Each row was made from one small tree. Brackets hold a mark, then the marks that hang from it, in the order of their numbers. Every link used is in the known rows. Write each row's tree.
Known rows
(Q312 (Q332 (Q216 (Q899 (Q909 Q710)) Q944))): +1.06; -0.52; -1.26; +1.99; +5.37; -1.20; +0.09; +1.47; +2.96; +2.14; +1.43; -4.63; -2.31; -1.78; -1.48; -0.30; +0.56; -0.58; -1.81; +0.38; -0.19
(Q216 Q944): +0.37; +0.26; -0.16; -0.06; +1.37; -0.15; -0.57; -0.69; +0.95; +1.03; +0.48; -0.81; +0.39; -0.16; +0.15; +1.20; +0.36; -0.41; -0.25; -0.29; -1.26
(Q332 (Q216 (Q899 (Q909 Q710)) Q944) Q312): +0.61; +0.55; -1.79; +3.23; +5.37; -1.30; +0.11; +0.54; +3.40; +2.14; +2.42; -5.26; -1.75; -1.85; -1.81; +0.06; -0.20; -0.62; -0.98; +0.29; -0.17
(Q899 Q909): +0.09; +0.47; +0.01; +0.69; +0.93; -0.37; -0.06; +0.42; +0.02; -0.74; +0.41; -1.10; +0.01; -0.39; +0.37; -0.58; -0.69; +0.49; +0.88; +0.11; -0.28
(Q332 (Q216 (Q899 (Q909 Q710 (Q885 Q342))) Q944) Q312): -0.37; -1.02; -2.79; +1.28; +5.38; -1.62; +0.44; +0.76; +2.79; +1.23; +2.21; -7.90; -1.02; -0.40; -0.61; -2.31; +0.19; +0.48; -1.01; +1.34; -2.18
(Q332 (Q216 (Q899 (Q909 Q710 Q885)) Q944) Q312): +0.65; -0.63; -2.41; +2.94; +5.03; -1.71; +0.02; +1.07; +3.22; +1.38; +1.75; -6.45; -1.30; -1.39; -1.55; -1.34; -0.05; +0.78; -0.89; +0.57; -1.71
(Q899 Q216 (Q909 Q885)): +0.05; -0.02; +0.14; +1.21; +0.93; -1.38; -0.64; +2.39; -0.20; -1.77; +0.03; -2.48; +0.41; -1.26; +0.75; -2.11; -0.09; +1.73; +0.93; -0.58; -2.08
(Q909 Q885): +0.08; -1.16; -0.60; -0.31; -0.38; -0.44; -0.11; +0.57; -0.14; -0.73; -0.66; -1.14; +0.52; +0.49; +0.25; -1.42; +0.19; +1.32; +0.10; +0.31; -1.54
(Q216 (Q899 (Q909 Q710 (Q885 (Q342 Q700)))) Q944): -0.88; -1.21; -0.92; -2.11; +3.58; +0.74; +0.54; +0.43; +0.25; +0.33; +1.99; -8.16; +0.65; +1.94; +1.18; -3.94; -0.18; -0.82; -0.33; +0.99; -3.16
(Q899 (Q216 Q944) (Q909 Q710 (Q885 (Q342 Q94 Q700)))): -1.81; -1.25; -0.56; -2.72; +2.39; +0.53; -0.89; +0.68; -1.16; +0.96; +1.68; -8.17; +2.79; +1.44; +2.96; -3.78; +0.68; -0.26; -1.27; -0.99; -4.06
(Q312 (Q332 (Q216 Q899 Q944))): +0.88; -0.83; +0.38; +2.09; +4.35; -0.92; -0.20; +0.56; +2.73; +2.68; +1.31; -1.64; -1.99; -1.82; -1.34; +1.27; +1.67; -0.90; -1.85; +0.12; -0.14
(Q909 Q710 Q885): +0.27; -1.33; -2.28; -0.96; -0.17; -0.28; +0.26; +1.00; +0.06; -0.65; -0.92; -2.97; +0.25; +0.94; -0.20; -2.48; -0.22; +1.15; -0.75; +0.50; -1.39
(Q216 (Q899 Q909) Q944): +0.89; +1.14; +1.33; +1.33; +3.55; -0.15; -0.27; +0.47; +1.76; +0.41; +1.61; -2.86; -0.66; -1.08; -0.21; +0.13; -0.53; -1.10; +0.36; +0.39; -1.30
(Q216 (Q899 (Q909 Q710)) Q944): +1.02; +1.02; -0.37; +0.64; +3.70; -0.07; +0.11; +0.92; +1.98; +0.54; +1.29; -4.68; -0.90; -0.59; -0.70; -0.87; -0.83; -1.21; -0.44; +0.63; -1.07
(Q885 (Q342 Q700) Q909): -2.78; -0.86; -1.06; -4.20; +0.83; +1.17; +0.79; +0.20; -1.77; -0.05; +0.91; -3.10; +1.59; +1.37; +1.00; -1.35; -0.50; -0.99; -0.45; +0.55; -0.84
(Q710 (Q909 (Q885 Q342))): -0.84; -0.90; -0.74; -2.52; +0.00; +0.49; +0.84; +0.67; -0.42; -1.42; -0.34; -2.94; +0.59; +2.60; +0.13; -2.51; +0.34; +1.67; -1.02; +1.83; -2.27
(Q700 (Q342 Q94)): -0.87; +0.11; +2.64; -1.15; -0.39; +1.68; -0.58; -0.62; -1.52; +1.70; +0.42; -1.86; +2.21; +0.81; +1.12; -0.32; -0.32; -1.18; -1.19; -1.01; -0.74
(Q332 Q216): -0.06; -0.52; -0.46; +0.92; +0.94; -0.01; +0.30; -0.37; +0.56; +0.64; +0.73; -0.23; -0.21; -0.66; -0.45; +0.81; +0.59; +0.25; -0.97; -0.30; -0.10
(Q944 (Q216 Q899)): +1.65; +0.66; +0.75; +0.97; +2.85; -0.78; -0.23; +1.36; +1.62; +0.80; +1.17; -0.73; -0.79; -1.69; -0.51; -0.43; +0.07; -1.44; -0.75; -0.07; -0.41
(Q944 (Q216 (Q899 (Q909 Q885)))): +1.76; +0.05; +0.20; +1.37; +3.46; -1.48; -0.50; +2.38; +1.45; -0.67; +0.97; -3.00; -0.31; -1.65; +0.15; -2.47; -0.51; +0.38; +0.24; +0.40; -2.18
(Q312 (Q332 (Q216 (Q899 Q909)))): +0.52; -0.66; +0.50; +2.75; +3.97; -1.13; +0.28; +1.67; +1.75; +0.99; +1.22; -2.01; -2.31; -2.11; -1.14; -0.51; +0.54; +0.01; -0.74; +0.51; +0.93
(Q94 Q342): -0.74; -0.13; +1.51; -0.46; +0.25; +0.69; -0.34; -0.15; -0.80; -0.32; +0.59; -0.71; -0.04; +1.23; +0.62; +0.00; -0.29; +0.00; -0.30; -0.01; -0.32

Write each row's tree
-0.79; -1.60; -2.67; -2.66; +0.15; -0.24; +0.77; +0.58; -0.38; -0.76; -0.46; -4.42; +0.46; +1.93; +0.70; -3.36; +0.07; +0.92; -0.84; +1.30; -1.80
(Q909 Q710 (Q885 Q342))
+0.42; +0.69; -0.10; +3.95; +5.22; -1.44; -0.21; +0.14; +3.14; +2.01; +2.70; -3.48; -1.47; -2.36; -1.36; +1.04; +0.12; -0.45; -0.18; +0.11; -0.34
(Q332 (Q216 (Q899 Q909) Q944) Q312)
-2.64; -1.00; -2.72; -4.91; +0.95; +1.25; +1.15; +0.65; -1.54; +0.12; +0.60; -4.96; +1.38; +1.77; +0.49; -2.29; -0.78; -1.10; -1.26; +0.68; -0.64
(Q885 (Q342 Q700) (Q909 Q710))
-0.56; -0.04; -0.40; -0.50; +2.75; -1.38; -0.81; +1.29; +0.38; -0.96; +0.96; -4.68; +0.92; -0.46; +1.85; -1.83; +0.55; +0.99; +0.63; -0.11; -3.80
(Q899 (Q216 Q944) (Q909 (Q885 Q342)))
+0.50; +1.23; -0.98; +0.78; +2.79; -1.00; -0.73; +1.67; +1.14; +0.03; +0.84; -3.92; -0.08; -1.44; +0.09; -0.42; -0.15; -0.19; -0.27; -1.03; -1.61
(Q899 (Q216 Q944) (Q909 Q710))
+0.50; +0.25; +0.01; +1.18; +2.30; -1.47; -1.27; +1.68; +0.80; -0.84; +0.45; -3.25; +0.69; -1.44; +0.94; -0.94; +0.32; +1.25; +0.72; -0.91; -3.33
(Q899 (Q216 Q944) (Q909 Q885))
-3.03; -1.30; -1.65; -5.62; +0.67; +1.99; +0.57; +0.18; -2.19; +1.22; +0.79; -5.75; +2.67; +2.05; +1.33; -2.58; -0.65; -1.58; -2.32; +0.34; -1.05
(Q885 (Q342 Q94 Q700) (Q909 Q710))
-0.27; -0.66; -0.36; -2.10; +3.42; +0.42; -0.12; +0.56; +0.77; +0.79; +1.31; -8.02; +1.22; +1.17; +1.35; -3.53; -0.39; -0.60; -1.50; +1.25; -3.50
(Q216 (Q899 (Q909 Q710 (Q885 (Q342 Q94)))) Q944)
+0.94; -0.47; -1.92; -1.02; +3.97; -1.33; +0.34; +2.44; +1.30; -0.68; +1.15; -6.26; -0.35; -0.15; +0.57; -4.38; -0.63; -0.01; -0.75; +1.33; -2.39
(Q944 (Q216 (Q899 (Q909 Q710 (Q885 Q342)))))
-1.07; -2.60; -0.16; -0.09; +5.17; -0.47; +0.16; +0.52; +1.00; +1.71; +2.37; -6.22; -0.50; +0.34; +1.00; -2.47; +1.68; -0.10; -0.92; +0.66; -2.42
(Q312 (Q332 (Q216 (Q899 (Q909 (Q885 (Q342 Q700)))) Q944)))
+0.19; +0.24; -1.71; +3.26; +4.00; -1.19; +0.67; +1.23; +2.46; +1.10; +1.87; -4.50; -2.13; -1.74; -1.99; -1.07; -0.59; -0.09; -0.73; +0.59; +1.16
(Q332 (Q216 (Q899 (Q909 Q710))) Q312)
-1.05; -1.08; +0.69; -1.43; +3.48; +0.63; +0.22; -0.01; +0.06; +0.21; +2.26; -6.28; +0.91; +1.49; +1.71; -2.98; +0.20; -0.76; +0.50; +0.81; -3.33
(Q216 (Q899 (Q909 (Q885 (Q342 Q700)))) Q944)
-1.80; -2.41; -2.21; -3.48; +0.06; +0.93; +0.84; -0.08; -1.47; -0.09; +0.36; -5.26; +1.29; +3.04; +1.46; -4.09; +0.38; +0.33; -0.76; +0.61; -1.86
(Q909 Q710 (Q885 (Q342 Q700)))
-1.29; -1.45; +0.13; -2.83; +3.32; +1.44; +0.02; -0.06; -0.40; +1.50; +2.13; -8.91; +1.96; +2.21; +2.12; -4.19; +0.03; -1.25; -1.37; +0.62; -3.51
(Q216 (Q899 (Q909 Q710 (Q885 (Q342 Q94 Q700)))) Q944)
-1.88; -1.65; -0.25; -3.36; -0.10; +1.55; +0.90; -0.03; -1.52; -0.73; +0.42; -3.79; +1.43; +3.71; +0.89; -3.21; +0.71; +1.06; -0.93; +1.12; -2.30
(Q710 (Q909 (Q885 (Q342 Q700))))
-0.02; -0.08; -0.01; +3.39; +2.93; -0.94; +0.36; +0.32; +2.22; +1.71; +1.78; -1.57; -1.79; -1.84; -1.89; +0.53; +0.45; -0.53; -0.75; +0.23; +1.23
(Q332 (Q216 Q899) Q312)
-2.25; -1.86; +0.75; -3.96; -0.40; +2.39; +0.30; -0.47; -2.22; +0.38; +0.66; -4.61; +2.76; +3.93; +1.73; -3.50; +0.86; +0.65; -1.93; +0.77; -2.68
(Q710 (Q909 (Q885 (Q342 Q94 Q700))))
-1.43; -0.97; -1.61; -1.97; +2.67; -0.20; -0.30; +1.03; -0.55; -0.18; +1.55; -7.37; +1.45; +1.14; +2.11; -3.53; +0.57; +0.19; -0.20; -0.61; -3.62
(Q899 (Q216 Q944) (Q909 Q710 (Q885 (Q342 Q700))))
-2.21; -2.62; -1.13; -4.18; -0.24; +1.62; +0.26; -0.57; -2.13; +1.06; +0.52; -6.08; +2.56; +3.29; +2.33; -4.36; +0.53; -0.16; -1.83; +0.19; -2.24
(Q909 Q710 (Q885 (Q342 Q94 Q700)))
-0.14; -0.28; -1.54; +2.55; +3.04; -1.42; -0.54; -1.03; +2.32; +2.60; +1.54; -1.44; -0.52; -1.39; -0.95; +2.17; +1.05; +0.19; -0.82; -0.63; -0.30
(Q332 (Q216 Q944) Q312)
+0.73; -0.41; -0.86; +0.34; +2.07; -0.40; +0.63; +2.14; +0.89; -1.19; +0.16; -4.99; -0.71; +0.01; -0.58; -3.53; -1.13; +0.53; -0.08; +1.20; -1.39
(Q216 (Q899 (Q909 Q710 Q885)))
-1.29; -1.72; +0.06; -2.69; -0.23; +0.42; -0.23; -0.30; -1.19; +0.28; +0.03; -3.35; +2.10; +1.71; +2.09; -2.64; +0.53; +0.65; -1.06; +0.68; -2.40
(Q909 (Q885 (Q342 Q94)))
+0.11; -2.01; -2.28; +0.03; +5.45; -1.48; +0.40; +1.68; +2.43; +1.17; +1.26; -7.11; -1.58; -0.30; -0.24; -2.69; +0.95; +0.49; -1.82; +1.46; -2.20
(Q312 (Q332 (Q216 (Q899 (Q909 Q710 (Q885 Q342))) Q944)))
-0.37; -2.10; +0.46; +0.01; +4.99; -0.82; -0.51; +0.73; +1.53; +2.23; +1.72; -6.14; +0.07; -0.52; +1.08; -2.01; +1.38; +0.19; -2.07; +0.89; -2.77
(Q312 (Q332 (Q216 (Q899 (Q909 (Q885 (Q342 Q94)))) Q944)))
